Every row comes from one small tree of marks. The marks that hang from a mark follow it in brackets, in alphabetical order. Every link used is in the known rows. Which tree was each row made from?
Known rows:
T(S(E L(Z))): [ 0.18  3.66  0.01 -0.47 -1.61  1.71  0.78 -1.06 -0.21 -3.31  0.63  0.06
 -3.64 -0.92  0.18  6.69 -1.60  0.33  1.79 -1.16]
Z(D(E(S(T)))): [-3.49  1.99 -3.42 -1.84  4.12 -1.39  2.12 -4.01  2.32  0.90 -0.21  1.94
 -2.59 -0.50  0.49  1.65  4.38 -4.27 -1.96 -1.62]
S(T): [-0.83  1.52 -0.80 -0.57  1.40  2.66 -0.95 -1.29 -0.09 -1.30 -1.41 -0.26
 -1.26 -0.14  1.68  1.47 -0.17 -0.05  0.54  0.27]
T(S(E(D(Z)) L)): [-0.47  3.98 -1.68 -2.86  2.40 -0.19 -0.19 -1.82  1.19 -2.38 -0.08  1.29
 -1.99 -0.44 -0.65  4.30  0.72 -2.48 -4.04  1.74]
Z(D(E(S))): [-2.53  0.21 -2.92 -1.04  2.90 -3.73  3.26 -2.63  2.88  2.00  1.40  2.05
 -1.36 -0.44 -1.32  0.03  4.16 -4.11 -2.67 -2.10]
E(D(Z) S(L T)): [-1.22  2.94 -0.78 -1.99  5.67  3.02  0.21 -3.91  0.86  0.52 -0.18 -0.19
 -1.36  2.13 -2.73  5.26  3.45 -1.31 -4.79  1.34]
S(E(D(Z)) T): [-1.19  4.30 -1.67 -2.90  2.78  1.35 -2.04  0.72 -0.16 -2.75 -1.84  1.15
 -2.33 -1.88  1.15  2.53  0.44 -1.78 -3.20  1.50]
E(D): [-0.52 -0.93  2.00 -3.00  1.48 -0.81  0.80 -0.22 -1.17  0.38  1.79  0.14
 -0.47 -0.42  0.05  0.31  0.11  0.30 -2.00  1.17]
E(D(Z) S(T)): [-1.61  2.41 -0.27 -4.36  4.80  2.72  0.18 -2.68 -0.15  0.60 -0.46 -0.16
 -0.43  2.21 -1.34  2.91  4.46 -2.13 -5.11  0.57]
E(D S(L(Z) T)): [-1.44  1.61  3.85 -2.32  3.16  4.06  1.58 -3.42 -2.12 -0.11  2.62 -0.74
 -3.06  1.52 -1.50  7.42  0.89  1.40 -1.26 -0.49]
Z(D(E(S(L)))): [-2.47  1.11 -3.54  1.32  3.42 -3.39  3.33 -4.03  3.68  2.03  1.41  1.82
 -2.63 -0.13 -2.64  2.76  2.97 -3.32 -2.27 -1.13]
Z(D(E(S(L T)))): [-3.50  2.51 -4.44  0.69  5.09 -0.81  2.22 -5.49  3.41  0.67  0.17  1.53
 -3.62 -0.33 -1.08  4.04  3.00 -3.57 -1.56 -0.80]
D(E(S(T)) Z): [-2.51  3.17 -2.59 -0.08  3.03  0.93 -1.06 -3.03  3.02 -0.24 -2.57 -0.11
 -0.78  1.86 -2.15  2.40  5.68 -5.70 -4.93 -0.60]
D(E(S) Z): [-1.55  1.59 -1.82  0.36  1.55 -1.21  0.26 -1.80  3.26  1.31 -1.15 -0.29
  0.25  2.53 -3.96  0.51  5.93 -5.72 -5.73 -0.84]
L(S Z): [ 3.06 -2.09  3.88  1.56 -1.63  1.00  1.28  1.61 -3.14 -1.20  1.06 -0.64
 -1.56 -0.52 -0.43  4.79 -0.85  0.71  0.80  0.18]
T(S(L(D(Z)))): [ 0.46  2.49 -3.51 -1.35  0.33 -1.35  2.20 -3.78  2.06 -0.51 -2.90  0.07
 -0.81  2.63 -2.18  1.79  2.92 -0.84 -2.98  0.90]
E(S(L T)): [-0.63  2.97 -1.38  0.18  4.49  4.21 -0.41 -4.37  1.26  0.31 -0.20 -0.08
 -2.19  2.62 -0.43  5.52  1.35 -0.41  0.56 -0.85]
E(D(Z) S(L)): [-0.35  1.37  0.19 -1.38  4.36  0.37  1.39 -2.57  0.93  1.55  1.33 -0.22
 -0.36  3.09 -4.14  3.95  3.21 -1.12 -5.44  1.48]

Which tree is each row?
[-1.20  1.53  1.36 -2.40  0.23  0.83  1.70 -3.19  0.12  0.63 -1.04 -0.54
 -3.40  1.80 -1.50  3.14  3.52 -2.35 -0.77 -2.82]
L(D(E(S(T))) Z)
[ 1.99  0.45 -1.93  0.90  1.38 -1.80 -0.62 -1.67  1.60 -0.78 -4.18  0.38
 -2.81  0.22 -1.17  1.77  2.99 -4.85 -3.66  1.49]
L(D(E Z) S(T))
[-0.41 -0.54  1.36 -0.10 -3.20 -3.63  2.34  0.18 -0.58  0.35 -0.73 -0.42
 -2.42 -0.59 -2.28 -0.20  0.92 -0.93 -1.08 -1.45]
L(D(E) Z)
[ 0.10  3.88 -3.16 -0.60  3.49  1.90  0.94 -4.15  2.10  0.70 -2.97  0.73
 -1.56  3.75 -2.80  3.50  3.62 -0.37 -2.78 -0.13]
E(S(L(D(Z)) T))
[-0.50 -0.01  4.53 -1.58  1.91  1.82  2.74 -2.14 -2.04  1.45  3.86 -0.56
 -2.20  1.29 -3.06  6.63  1.15  1.51 -1.73 -0.59]
E(D S(L(Z)))
[ 2.88  0.99  1.33 -3.05  3.92  2.64 -2.29  0.05 -1.46 -2.48  0.75  1.43
 -4.22 -2.62  3.31  5.51 -1.92 -1.29  0.46  1.41]
L(S(E(D) T))
[ 0.43  4.32 -0.74  0.34 -0.77  1.89  0.13 -0.24 -1.18 -2.72 -1.86  1.15
 -5.30 -1.56  0.67  5.31 -2.96  3.02  3.05 -1.17]
S(E L(D Z) T)
[-0.31  0.96 -2.80 -1.15 -0.02 -2.90  2.08 -5.09  3.02  0.25 -1.14  0.03
 -3.07  1.93 -1.70  1.29  1.66 -3.08 -1.39 -0.24]
T(S(L(D(E))))
[-1.96  4.59 -2.52  1.50  0.50  0.74  1.43  0.26 -0.64 -3.43 -0.12  2.01
 -4.98 -4.44  1.78  5.73 -2.83  2.19  2.41 -0.71]
S(E L(Z(D)) T)
[-0.85  3.35  2.08 -0.89  1.30  2.61 -0.78  0.11 -2.00 -3.04  0.96  0.07
 -4.99 -2.60  1.00  7.27 -3.26  2.16  0.57  0.61]
S(E(D) L(Z) T)
[-1.42  0.89 -0.54  0.81  1.00 -0.40  5.14 -2.27 -0.35  1.43  2.54  1.42
 -2.02 -0.52 -2.26  4.86  1.21  1.54 -0.35 -1.88]
E(S(L(Z(D))))
[ 3.09  1.95 -0.39  0.15  2.43  3.23 -2.64  0.16 -0.56 -3.26 -1.07  1.24
 -3.79 -1.68  3.19  5.74 -1.63 -1.36  2.63  0.62]
L(S(E T))
[ 0.46  3.67 -2.79 -0.96  1.04  1.73 -0.44 -2.25  1.79 -2.39  0.22  1.10
 -2.92 -0.63  1.10  4.42 -1.41 -1.12  1.35 -0.36]
T(S(E L))
[-0.25  2.60  2.22 -3.17 -0.13  1.14  1.75 -1.27 -1.81 -2.47  2.62  0.61
 -4.06 -1.63  0.29  6.80 -1.59  0.70 -0.18 -0.17]
T(S(E(D) L(Z)))
[-1.08  1.80 -2.85  1.06  1.15 -1.24 -0.59 -3.84  2.53 -0.65 -2.85  0.22
 -4.07  0.07 -1.22  1.56  0.02 -1.34 -0.53  0.34]
S(L(D(E)) T)
[-1.21  1.36 -0.08  1.89 -1.22 -0.77  0.97 -2.41  0.23 -1.48 -1.95 -0.45
 -4.64 -0.32 -1.86  3.52 -0.35 -0.36 -0.16 -0.52]
S(L(D(E) Z) T)
[-0.32  0.98 -2.43  0.38 -1.00 -5.11  0.72 -0.14  2.53  0.73 -3.46  0.52
 -0.59  0.53 -3.36 -2.45  3.47 -3.50 -4.81  0.41]
L(D(E Z))
[-1.05  1.96  1.49  2.57 -0.49  3.17  0.03 -1.05 -1.38 -2.20 -0.79 -1.37
 -2.96 -0.61 -0.07  5.67 -1.59  2.03  1.30  0.17]
S(L(Z) T)
[-0.75  2.39 -3.77 -0.25  0.18 -3.30  1.82 -4.12  3.61 -0.36 -3.26  0.30
 -1.71  1.63 -3.98  0.71  3.69 -4.19 -4.76  0.93]
T(S(L(D(E Z))))
[ 0.90  4.83 -4.84 -1.62  0.74 -0.87  0.84 -2.40  2.29 -1.65 -2.74  2.03
 -2.24  0.61 -1.16  2.56  0.89 -1.18 -1.58  0.12]
T(S(E L(D(Z))))
[ 2.96  0.49  0.48 -1.29  2.76 -0.43 -1.08  2.05 -0.87 -1.53  0.23  1.63
 -2.00 -1.87 -0.17  4.27  0.23 -2.47 -3.33  2.48]
L(S(E(D(Z))))
[-0.35  2.74 -0.88 -2.55  1.47 -1.43 -0.91  1.75 -0.04 -1.44 -0.13  1.17
 -0.86 -1.87 -0.41  1.08  0.54 -1.30 -3.99  1.75]
S(E(D(Z)))
